Each row was made from one small tree. Brackets hold a mark, then the marks that hang from it, in the order of their numbers. Every link used is in the known rows. Write each row's tree.
Known rows:
{z_513 {z_462 {z_32 z_860 z_949}} z_738}: 0.45  2.48  -0.38  2.19  2.44  0.45  2.05  -1.98  2.59  2.09  1.66  3.15  -2.61  -0.36  -2.33  1.34  -1.78  0.92  0.70  -3.49  -2.99  0.19  2.20  1.74  1.07  -0.48  -1.71  -0.32  -1.66  3.18  -0.40  -0.08  -0.04  -0.44  0.91  -2.09  -1.92
{z_949 {z_513 z_738}}: 0.92  2.19  -0.97  2.05  1.36  0.93  1.14  -2.95  0.59  2.26  2.35  2.45  -2.16  -2.24  -0.73  -0.39  -1.67  -2.34  -0.06  -2.48  -2.24  0.62  1.85  1.23  -0.42  -0.16  -0.40  -0.93  -0.63  2.82  -2.57  0.38  0.19  -0.75  -0.21  -2.73  -1.69
{z_462 {z_32 z_677 z_738}}: -0.91  0.68  -0.82  1.38  2.93  1.93  0.95  -1.72  0.56  0.94  1.64  1.66  -0.23  1.54  -1.69  -0.33  -2.36  -1.17  0.42  -1.68  -1.71  1.11  -0.12  1.68  1.05  -0.91  -0.79  0.31  -1.56  4.81  -0.51  1.09  0.70  -0.51  -0.92  -0.19  -0.30
{z_513 {z_462 {z_32 z_677 z_860 z_903 z_949}} z_738}: -1.06  2.26  -0.58  2.08  3.24  0.10  0.69  -1.35  1.23  0.59  2.45  1.04  -2.94  0.68  -2.55  2.12  -1.85  0.60  0.18  -2.42  -3.82  -0.20  0.02  2.40  1.94  -1.87  -2.35  -0.26  -1.92  1.00  0.45  -0.54  0.27  0.03  1.89  -1.14  -1.24
{z_949 {z_513 {z_462 z_32}}}: -0.58  0.92  -1.01  2.50  0.87  2.94  2.06  -2.75  0.91  1.98  2.32  3.45  -2.13  -2.81  -1.54  -0.91  -0.87  -0.05  -0.15  -2.80  -2.47  1.25  2.14  1.90  -1.55  -2.12  -1.17  -0.87  -0.07  3.91  -1.92  -0.19  2.13  -2.02  -0.87  -1.96  -2.66
{z_903 {z_32 z_738 z_860}}: -0.23  1.68  -1.04  0.97  2.26  2.13  2.20  -2.28  2.60  2.24  1.56  1.29  -2.46  -1.34  -0.98  -0.20  -2.89  -0.72  0.57  -2.98  -1.17  -0.59  0.96  0.64  0.12  0.82  -2.24  0.79  -1.14  4.18  -1.50  0.09  -1.30  -0.26  0.02  -0.79  -1.12
{z_513 z_462 z_738}: -0.37  2.20  -0.75  1.73  1.12  1.64  2.11  -2.06  -0.49  1.68  2.13  3.86  -2.81  -1.25  -0.41  -0.87  -1.18  -0.08  0.12  -3.03  -2.70  -0.65  1.96  1.21  0.84  -0.61  -0.69  -1.76  -0.08  3.95  -0.88  0.02  -0.21  -0.87  -0.68  -3.34  -2.17
{z_949 {z_513 z_462 z_738}}: -0.24  1.89  -1.04  1.98  0.97  1.46  1.60  -2.27  0.68  2.32  1.85  3.28  -2.85  -2.36  -0.25  -0.77  -0.86  -1.12  0.07  -3.17  -2.98  0.05  1.54  1.13  -0.87  -0.90  -0.27  -1.03  0.37  2.53  -1.79  -0.61  0.23  -1.47  -0.87  -3.65  -2.32
{z_860 {z_32 z_738}}: 0.14  1.73  0.18  0.78  1.52  2.48  2.73  -2.59  0.13  2.07  1.80  2.25  -1.39  -0.30  0.18  0.49  -2.64  -0.65  0.15  -2.30  -1.05  0.73  2.17  0.31  1.00  0.43  -0.55  -0.27  -1.33  5.95  -1.50  0.46  -0.44  -1.84  0.41  -0.36  -0.49
{z_677 {z_513 z_738}}: 1.61  2.00  -0.38  1.83  2.04  1.32  1.42  -2.30  0.93  1.49  2.41  2.71  -2.50  -0.54  -0.71  0.57  -1.76  -1.52  -0.27  -1.79  -1.90  0.48  2.15  1.25  1.79  -0.11  0.96  -0.73  -0.67  2.83  -2.00  1.09  -0.16  -0.23  0.37  -2.25  -2.12
{z_32 z_738 z_860}: -0.12  2.39  -0.50  2.11  2.18  1.81  1.89  -1.67  1.03  2.13  1.79  1.78  -2.37  -0.63  -0.43  -1.07  -2.51  -0.58  0.43  -3.32  -1.11  -0.49  1.06  1.36  -0.14  1.34  -1.63  1.04  -0.98  4.79  -0.87  0.04  -0.35  -0.61  0.31  -1.27  -1.39
{z_32 z_462 {z_949 z_513}}: 0.48  2.98  1.30  3.51  -0.38  2.54  1.74  -2.24  -0.67  1.86  2.54  2.97  -2.42  -0.55  0.11  0.11  -2.40  -1.38  0.11  -2.31  -2.62  0.50  2.44  2.05  0.46  -1.25  -2.37  0.46  -2.35  2.09  -1.53  0.26  1.17  1.34  0.01  -2.19  -2.04
{z_860 {z_32 z_462 {z_677 z_513} z_949}}: 1.61  2.43  2.63  2.38  0.55  2.11  1.35  -1.88  -0.76  1.56  3.05  2.31  -0.77  1.72  -0.44  2.40  -2.87  -1.03  0.61  -1.16  -2.46  0.65  2.06  1.15  4.69  -1.98  -0.55  -0.17  -3.18  1.61  -0.04  0.38  0.81  1.58  1.83  -0.22  -0.88
{z_949 {z_513 {z_462 {z_32 z_860 z_903}} z_738}}: -1.17  2.17  -1.84  2.23  2.52  0.76  1.25  -1.96  3.19  1.16  2.16  1.31  -4.11  -3.55  -1.67  0.58  -1.45  0.94  0.05  -2.73  -3.52  0.87  1.16  1.51  -2.59  -1.82  -1.61  -0.52  -0.13  1.93  -2.32  -0.90  0.21  -1.66  1.07  -2.48  -2.02
{z_513 z_462}: -0.69  1.33  -0.14  1.86  0.62  2.56  2.62  -2.15  -1.53  1.70  2.64  3.77  -2.91  -1.49  -0.47  -0.82  -1.20  -0.11  -0.07  -3.46  -1.90  -0.84  1.62  2.22  0.87  -1.00  -1.47  -1.42  -0.11  4.46  -0.82  0.02  1.09  -1.18  -0.76  -2.65  -2.37
{z_462 {z_32 z_677 z_738 z_860 z_903 z_949} z_513}: -0.45  1.75  -0.60  1.45  3.37  0.52  1.40  -2.26  2.12  0.63  1.43  0.79  -1.26  2.48  -3.44  0.30  -3.17  -0.49  -0.54  -1.62  -2.75  0.24  -0.77  2.74  0.90  -1.22  -2.45  0.61  -1.48  0.03  0.76  -0.07  0.44  0.25  2.09  0.59  -0.53
{z_462 {z_32 z_677 z_860 z_903} {z_513 z_738}}: 0.04  1.57  -1.79  1.41  4.05  -0.13  0.82  -2.85  2.35  0.42  1.85  0.88  -1.80  -0.86  -3.09  0.51  -2.54  -0.18  -0.53  -0.63  -2.69  0.37  -0.06  3.27  1.22  -1.43  -1.70  -0.94  -0.32  1.02  -1.09  -0.29  -0.20  -0.42  2.34  -0.80  -0.43
{z_949 {z_513 {z_462 {z_32 z_903}}}}: -1.95  0.92  -1.21  1.98  0.63  2.46  1.78  -2.69  0.32  0.56  2.68  2.42  -3.78  -2.32  -1.70  0.34  -1.10  0.17  -0.35  -2.74  -2.78  0.85  1.45  2.31  -2.72  -2.61  -1.72  -0.93  -0.17  2.76  -2.18  0.04  2.03  -1.94  0.30  -1.91  -2.34
{z_462 {z_32 z_677} {z_513 z_738}}: 1.02  1.12  -1.66  1.16  3.46  1.07  1.49  -3.49  1.45  1.03  1.64  2.93  0.05  0.62  -2.78  -0.15  -2.11  -1.00  -0.63  -0.23  -2.29  1.16  0.75  2.58  2.21  -1.74  -0.71  -2.05  -0.24  2.33  -0.93  0.77  0.30  -0.26  0.11  -1.49  -0.28

Which tree is each row?
0.16  0.82  -0.54  1.50  3.05  1.67  1.68  -2.76  0.36  2.13  2.67  1.12  -1.73  -1.47  -1.84  0.45  -2.57  -1.22  0.59  -2.41  -1.87  -0.79  0.72  1.82  2.25  0.05  -2.46  -0.68  -2.02  3.50  -0.85  -0.35  0.05  0.89  -0.07  -0.77  -0.57 -> {z_903 {z_32 z_677 z_860}}
-0.31  1.60  0.52  1.37  0.78  2.48  1.44  -2.27  -0.69  1.06  2.29  1.82  -1.63  -0.34  -0.44  0.65  -2.84  -0.91  0.20  -1.48  -2.16  -0.45  0.80  1.78  2.74  -1.42  -2.59  -0.51  -2.61  3.30  -1.17  0.72  0.04  1.46  -1.04  -1.45  -1.12 -> {z_903 {z_32 z_462 z_677}}
1.71  3.06  0.35  1.10  0.51  1.75  2.61  -3.44  1.15  1.73  1.49  3.17  -1.07  -1.80  -0.24  0.54  -2.75  0.36  -0.22  -0.82  -2.04  0.36  3.02  1.31  2.10  -1.31  -0.52  -1.63  -0.26  3.55  -2.02  0.28  -1.30  -0.04  1.35  -1.97  -0.61 -> {z_860 {z_32 {z_462 {z_513 z_738}}}}
0.95  1.88  -0.02  1.65  1.86  1.13  1.94  -2.55  2.61  1.46  1.84  3.74  -1.99  1.16  -2.29  1.30  -1.49  0.32  -0.02  -2.15  -3.38  1.18  2.41  1.35  2.01  -1.82  0.22  -1.01  -1.34  1.69  -0.72  0.87  0.68  -0.20  0.29  -2.13  -2.53 -> {z_677 {z_513 {z_462 {z_32 z_949}} z_738}}
1.56  3.36  1.19  2.17  3.02  0.57  0.35  -1.99  2.59  1.57  2.31  1.00  -2.01  0.90  -1.60  2.09  -2.91  -0.79  0.57  -1.69  -3.31  -0.22  1.37  0.64  4.17  -1.05  -1.38  0.96  -2.88  -0.86  -0.57  -0.06  -1.24  2.40  1.95  -1.47  -1.42 -> {z_903 {z_32 z_462 {z_677 {z_513 z_738}} z_860 z_949}}
1.48  2.69  1.50  1.65  2.03  0.84  0.68  -2.11  1.51  1.11  1.87  1.41  -1.93  1.92  -0.92  2.12  -2.56  -1.43  0.11  -1.10  -3.37  0.09  1.24  0.49  4.78  -1.75  -0.96  0.17  -3.04  -0.66  -0.96  0.77  -0.79  2.70  0.47  -1.63  -1.55 -> {z_903 {z_32 z_462 {z_677 {z_513 z_738}} z_949}}
0.42  2.90  1.29  1.93  2.42  1.58  0.59  -1.11  3.00  1.59  1.49  0.57  -1.49  2.28  -1.09  1.26  -3.37  -0.67  0.70  -1.88  -2.88  -0.43  0.58  0.90  3.05  -0.63  -1.62  2.02  -2.93  -0.01  0.33  -0.28  -0.50  2.27  1.22  -0.54  -1.55 -> {z_903 {z_32 z_462 {z_677 z_513} z_738 z_860 z_949}}
-0.18  1.68  0.50  1.20  1.83  2.17  0.83  -1.16  1.62  0.77  1.45  1.26  -1.41  1.58  -0.07  0.35  -3.14  -1.19  0.20  -0.85  -2.00  0.24  0.36  0.14  2.27  -1.40  -0.58  0.90  -1.56  1.31  -0.71  0.68  -0.17  1.15  -0.07  -1.06  -1.68 -> {z_903 {z_32 z_462 {z_677 z_513} z_738}}
0.74  2.25  -1.12  1.74  3.64  -0.30  0.97  -2.76  2.19  0.66  1.65  1.29  -1.75  1.08  -3.69  1.38  -2.80  -0.33  -0.73  -0.97  -3.30  0.14  -0.12  3.06  2.21  -1.31  -2.41  -0.58  -1.46  -0.26  -0.22  -0.15  -0.12  0.60  2.37  -0.51  -0.39 -> {z_462 {z_32 z_677 z_860 z_903 z_949} {z_513 z_738}}
-0.16  3.01  2.62  1.84  1.34  1.68  1.11  -1.06  0.18  0.05  2.17  0.63  -1.72  3.32  0.08  3.29  -3.14  -0.51  0.06  -1.27  -2.85  0.20  0.85  -0.09  3.29  -2.05  -1.14  1.05  -2.96  0.57  0.21  0.43  -0.05  1.36  2.20  0.31  -0.85 -> {z_860 {z_32 z_462 {z_677 z_513} z_738 z_903 z_949}}
-1.90  1.31  -1.05  1.94  3.63  1.08  0.79  -1.05  1.69  0.38  1.94  -0.37  -1.82  0.24  -2.07  0.32  -2.62  -0.14  -0.16  -2.05  -2.09  0.21  -0.74  1.81  0.29  -0.89  -1.99  0.93  -1.42  3.18  -0.57  0.55  -0.10  -0.61  1.04  0.39  -0.52 -> {z_462 {z_32 z_677 z_738 z_860 z_903}}
0.84  0.87  -0.62  2.72  3.60  1.73  1.09  -2.20  1.71  1.66  2.88  1.46  -1.02  -0.94  -2.76  0.47  -2.02  -0.72  0.46  -1.59  -1.49  1.66  0.98  1.89  1.41  -1.11  -0.40  0.15  -1.25  3.03  -0.79  0.35  1.38  -0.16  1.49  0.22  -1.41 -> {z_462 {z_32 {z_677 z_513} z_860}}
0.78  0.98  -0.88  0.56  2.79  1.63  1.23  -2.52  1.45  1.33  1.93  2.53  -2.25  0.28  -1.46  0.61  -1.27  -0.83  0.10  -1.86  -3.26  -0.54  0.71  0.27  3.23  -1.85  0.27  -1.41  -0.52  0.26  -0.85  -0.37  -0.26  0.20  -0.52  -2.43  -1.77 -> {z_903 {z_32 {z_677 {z_513 z_462 z_738}}}}
0.00  2.46  -0.67  2.66  3.51  -0.40  0.25  -2.22  1.83  1.09  2.29  0.02  -2.32  -0.09  -2.98  2.43  -2.42  -1.27  -0.04  -2.13  -3.62  1.18  0.13  2.00  0.76  -1.41  -2.21  0.54  -2.41  -0.29  -0.92  -0.14  0.20  0.55  1.66  -0.80  -0.60 -> {z_462 {z_32 z_677 z_860 z_903 {z_949 {z_513 z_738}}}}
2.03  2.01  0.01  1.43  3.83  0.50  0.73  -2.47  2.68  2.03  2.27  1.04  -2.03  1.05  -2.36  1.95  -2.85  -1.71  0.37  -1.97  -3.03  0.26  0.98  0.76  4.29  -0.51  -0.87  0.33  -2.96  -0.09  -0.39  -0.21  -0.87  1.43  1.37  -0.91  -1.30 -> {z_903 {z_32 {z_677 {z_513 z_738}} z_860 z_949}}
-1.32  2.19  0.37  2.01  2.29  1.32  1.65  -0.99  3.29  0.55  1.64  1.61  -3.47  1.28  -2.38  1.09  -2.36  1.40  0.08  -3.09  -2.98  0.23  1.40  1.07  -0.28  -1.56  -1.08  0.91  -1.30  0.75  -0.21  -0.18  0.85  -0.72  2.45  -0.45  -2.59 -> {z_677 {z_513 {z_462 {z_32 z_738 z_860 z_903 z_949}}}}
1.09  2.96  -0.02  2.01  0.67  1.12  2.03  -2.59  1.07  1.48  1.35  3.69  -2.01  -1.12  -0.13  -0.83  -2.23  -0.22  -0.60  -1.08  -2.35  -0.08  1.97  2.29  1.34  -1.25  -1.36  -1.25  0.20  2.34  -1.88  0.52  -0.82  0.48  0.69  -2.80  -1.52 -> {z_32 {z_462 {z_513 z_738}}}
1.37  2.30  -0.03  2.35  2.83  0.85  1.57  -2.18  3.51  2.09  1.99  2.83  -2.57  0.19  -2.87  1.36  -1.55  0.93  0.50  -2.91  -3.14  1.00  2.45  1.34  1.19  -1.09  -0.16  -0.17  -1.24  1.48  -0.63  -0.23  0.12  -0.40  2.00  -1.68  -2.76 -> {z_677 {z_513 {z_462 {z_32 z_860 z_949}} z_738}}
0.66  1.98  -0.89  1.93  2.66  0.98  1.44  -1.98  3.95  1.90  1.69  2.59  -2.72  -1.96  -2.31  0.29  -1.19  1.27  0.55  -2.78  -2.48  0.89  2.01  1.07  0.05  -0.94  0.53  -0.56  0.04  2.27  -1.47  -0.17  0.01  -1.51  1.45  -1.72  -2.57 -> {z_677 {z_513 {z_462 {z_32 z_860}} z_738}}
1.41  2.32  -0.84  2.98  3.70  0.32  0.03  -2.51  2.64  2.19  2.15  1.11  -0.93  -0.15  -3.09  1.28  -2.44  -1.70  0.54  -1.91  -2.99  1.83  0.50  2.01  1.18  -0.71  -1.44  0.94  -2.56  1.35  -0.65  -0.52  0.60  0.71  0.94  -0.82  -0.78 -> {z_462 {z_32 z_677 z_860 {z_949 {z_513 z_738}}}}
-0.69  2.32  1.15  0.87  0.88  1.89  2.57  -2.60  -0.38  0.85  1.96  1.91  -2.71  1.49  -0.48  2.48  -3.08  -0.93  -0.30  -2.75  -2.12  -0.16  1.99  0.48  2.19  -0.40  -1.99  0.11  -2.61  3.48  -0.96  0.80  -0.13  -0.48  1.25  -0.44  -0.63 -> {z_860 {z_32 z_738 z_903 z_949}}
0.05  1.34  0.52  2.57  2.88  0.95  0.76  -2.02  1.00  0.49  3.14  0.50  -2.37  1.14  -3.50  2.28  -2.61  -0.76  0.06  -1.82  -2.94  1.10  0.60  2.37  1.82  -1.39  -1.45  0.65  -2.64  0.48  -0.34  0.46  1.57  0.93  2.60  0.77  -1.41 -> {z_462 {z_32 {z_677 z_513} z_860 z_903 z_949}}
0.01  1.12  0.16  2.35  2.50  1.04  0.67  -1.44  -0.66  0.64  3.14  0.64  -2.80  -0.69  -1.42  1.00  -2.06  -1.15  -0.20  -1.92  -2.30  -0.24  0.23  1.97  2.25  -1.06  -1.04  0.08  -1.13  1.04  -0.75  -0.56  0.86  0.37  2.15  -0.36  -1.73 -> {z_32 {z_677 z_513} z_860 z_903}
0.32  1.29  -0.56  0.82  2.96  1.76  1.29  -2.70  1.49  0.97  1.20  2.90  0.47  3.99  -3.08  -0.76  -2.72  -1.20  -0.39  -0.93  -2.38  0.80  0.17  2.54  2.12  -1.32  -1.64  -0.43  -1.48  1.59  0.73  0.49  1.24  0.30  -0.01  -0.43  -0.62 -> {z_462 {z_32 z_677 z_738 z_949} z_513}
-0.55  1.43  -0.75  1.52  2.27  0.83  0.69  -1.03  -0.65  -0.08  2.74  1.77  -3.38  0.49  -0.66  1.05  -0.97  -0.61  -0.45  -1.86  -3.67  -0.67  -0.02  1.04  2.55  -2.19  0.37  -1.33  0.23  -0.25  -0.58  -0.21  0.31  -0.61  0.81  -2.64  -2.15 -> {z_32 {z_677 {z_513 z_462 z_738}} z_903}
0.00  2.69  -0.08  2.25  3.04  -0.48  0.69  -0.91  0.83  0.56  2.61  1.20  -3.57  1.20  -1.66  1.80  -1.46  -0.15  0.00  -2.81  -4.14  -1.10  -0.04  1.21  3.06  -1.41  -1.17  -0.35  -1.40  -1.78  0.81  -1.21  0.13  0.64  2.30  -1.72  -2.17 -> {z_32 {z_677 {z_513 z_462 z_738}} z_860 z_903 z_949}
-1.03  2.74  0.56  2.85  2.06  0.81  0.10  0.03  1.21  0.26  2.09  -0.09  -2.73  0.50  0.13  0.45  -2.83  -0.51  -0.01  -1.82  -2.26  -0.50  -0.33  0.80  0.95  -1.17  -1.11  1.91  -1.19  0.16  -0.60  -0.24  -0.34  0.93  2.12  -0.66  -1.74 -> {z_32 z_462 {z_677 z_513} z_738 z_860 z_903}
-1.38  2.55  -0.04  1.32  0.12  2.00  2.10  -1.91  0.47  -0.16  1.25  2.39  -2.57  0.16  0.09  -0.97  -3.03  0.04  -1.35  -1.38  -2.08  -0.67  1.05  2.16  -0.33  -1.65  -1.88  -0.05  0.14  1.58  -1.24  0.49  -0.14  -0.03  1.08  -1.81  -1.60 -> {z_32 {z_462 z_513} z_738 z_903}
-0.21  3.13  0.68  2.29  2.08  1.85  0.58  -1.81  2.52  2.22  1.32  0.05  -1.69  0.91  -0.75  0.43  -3.65  -1.51  0.47  -2.60  -2.87  -0.08  0.30  0.81  1.13  -0.89  -2.98  2.55  -2.91  0.34  -0.24  -0.73  -0.22  2.22  0.40  -0.79  -0.98 -> {z_903 {z_32 z_462 z_677 z_738 z_860 {z_949 z_513}}}
-1.51  1.79  0.97  2.49  0.43  1.64  1.23  -1.39  -2.36  -0.12  2.59  1.09  -2.64  -0.25  0.25  0.98  -2.44  -0.86  -0.30  -1.60  -2.44  -0.56  0.27  2.51  2.14  -2.07  -2.42  -0.28  -1.59  2.57  -1.25  0.78  0.66  1.16  0.53  -1.55  -1.04 -> {z_32 z_462 z_677 z_903}
0.33  3.92  1.51  2.22  -0.18  1.06  1.36  -2.54  0.60  1.11  2.01  1.50  -3.27  -1.24  0.42  3.50  -2.98  -0.65  -0.28  -1.74  -3.51  0.75  2.49  0.57  1.19  -1.81  -1.85  -0.11  -2.57  1.03  -2.46  0.56  -0.67  0.50  2.42  -1.89  -1.15 -> {z_860 {z_32 z_462 z_903 {z_949 {z_513 z_738}}}}
0.79  2.92  -0.04  2.78  1.67  1.35  1.64  -1.99  1.39  2.57  1.84  1.62  -2.19  0.14  -0.98  -0.62  -2.61  -1.84  0.29  -3.30  -1.91  0.38  1.30  1.29  -1.26  0.74  -1.78  2.04  -1.77  1.92  -0.80  -1.15  0.62  0.55  1.00  -0.91  -1.49 -> {z_32 z_738 z_860 {z_949 z_513}}
0.15  1.65  -0.79  2.12  2.59  0.42  0.36  -2.58  0.90  0.34  2.25  1.23  -2.12  0.88  -2.52  2.36  -2.11  -2.02  -0.46  -1.46  -3.53  1.35  0.38  2.02  1.18  -2.05  -1.80  -0.16  -2.35  0.02  -1.19  0.56  0.69  0.48  0.27  -1.41  -0.97 -> {z_462 {z_32 z_677 z_903 {z_949 {z_513 z_738}}}}
-1.94  1.97  -0.07  1.81  3.14  0.88  1.11  -0.80  1.48  0.45  1.73  0.94  -2.64  2.15  -2.46  0.82  -2.56  0.69  0.50  -3.07  -3.53  -0.53  -0.72  1.69  0.60  -1.51  -2.56  1.00  -1.64  1.50  1.24  -0.49  1.03  -0.24  0.91  -0.48  -1.13 -> {z_513 {z_462 {z_32 z_677 z_738 z_860 z_903 z_949}}}
-0.59  1.83  0.27  2.51  1.74  1.01  2.23  -2.67  1.00  0.90  3.06  1.27  -3.32  -0.38  -2.53  2.25  -2.57  0.28  -0.03  -2.83  -2.41  0.35  1.93  2.91  0.65  -0.42  -2.91  -0.05  -2.96  3.49  -1.45  0.90  0.83  0.31  1.61  -0.24  -1.28 -> {z_462 {z_32 z_860 z_903 z_949}}
-0.24  3.74  1.01  3.58  1.97  1.59  0.42  -0.57  1.14  2.18  1.41  0.63  -1.39  1.18  -0.38  -0.48  -3.13  -1.50  0.61  -2.61  -2.49  -0.16  -0.14  1.18  0.34  -0.23  -2.47  2.59  -2.54  0.63  0.36  -1.16  0.33  1.86  0.74  -0.88  -1.38 -> {z_32 z_462 z_677 z_738 z_860 {z_949 z_513}}
-0.24  2.91  0.96  2.51  1.43  0.94  1.33  -2.12  -0.73  0.45  2.51  1.80  -2.25  0.71  -1.67  0.81  -3.05  -0.20  -0.59  -1.46  -3.18  -1.50  0.27  3.32  2.37  -1.83  -3.71  -0.03  -1.67  -0.51  0.13  -0.86  0.64  2.22  2.45  -0.85  -1.30 -> {z_32 {z_462 z_513} z_677 z_860 z_903 z_949}
0.48  0.29  -1.13  1.41  2.83  1.83  1.65  -3.33  0.26  0.97  2.13  3.34  -0.07  0.23  -3.01  -0.79  -2.26  -0.85  -0.43  -0.70  -2.12  1.08  0.71  3.52  1.90  -1.75  -1.22  -1.70  -0.42  3.32  -0.74  0.70  1.86  -0.12  -0.05  -0.53  -0.94 -> {z_462 {z_32 z_677} z_513}
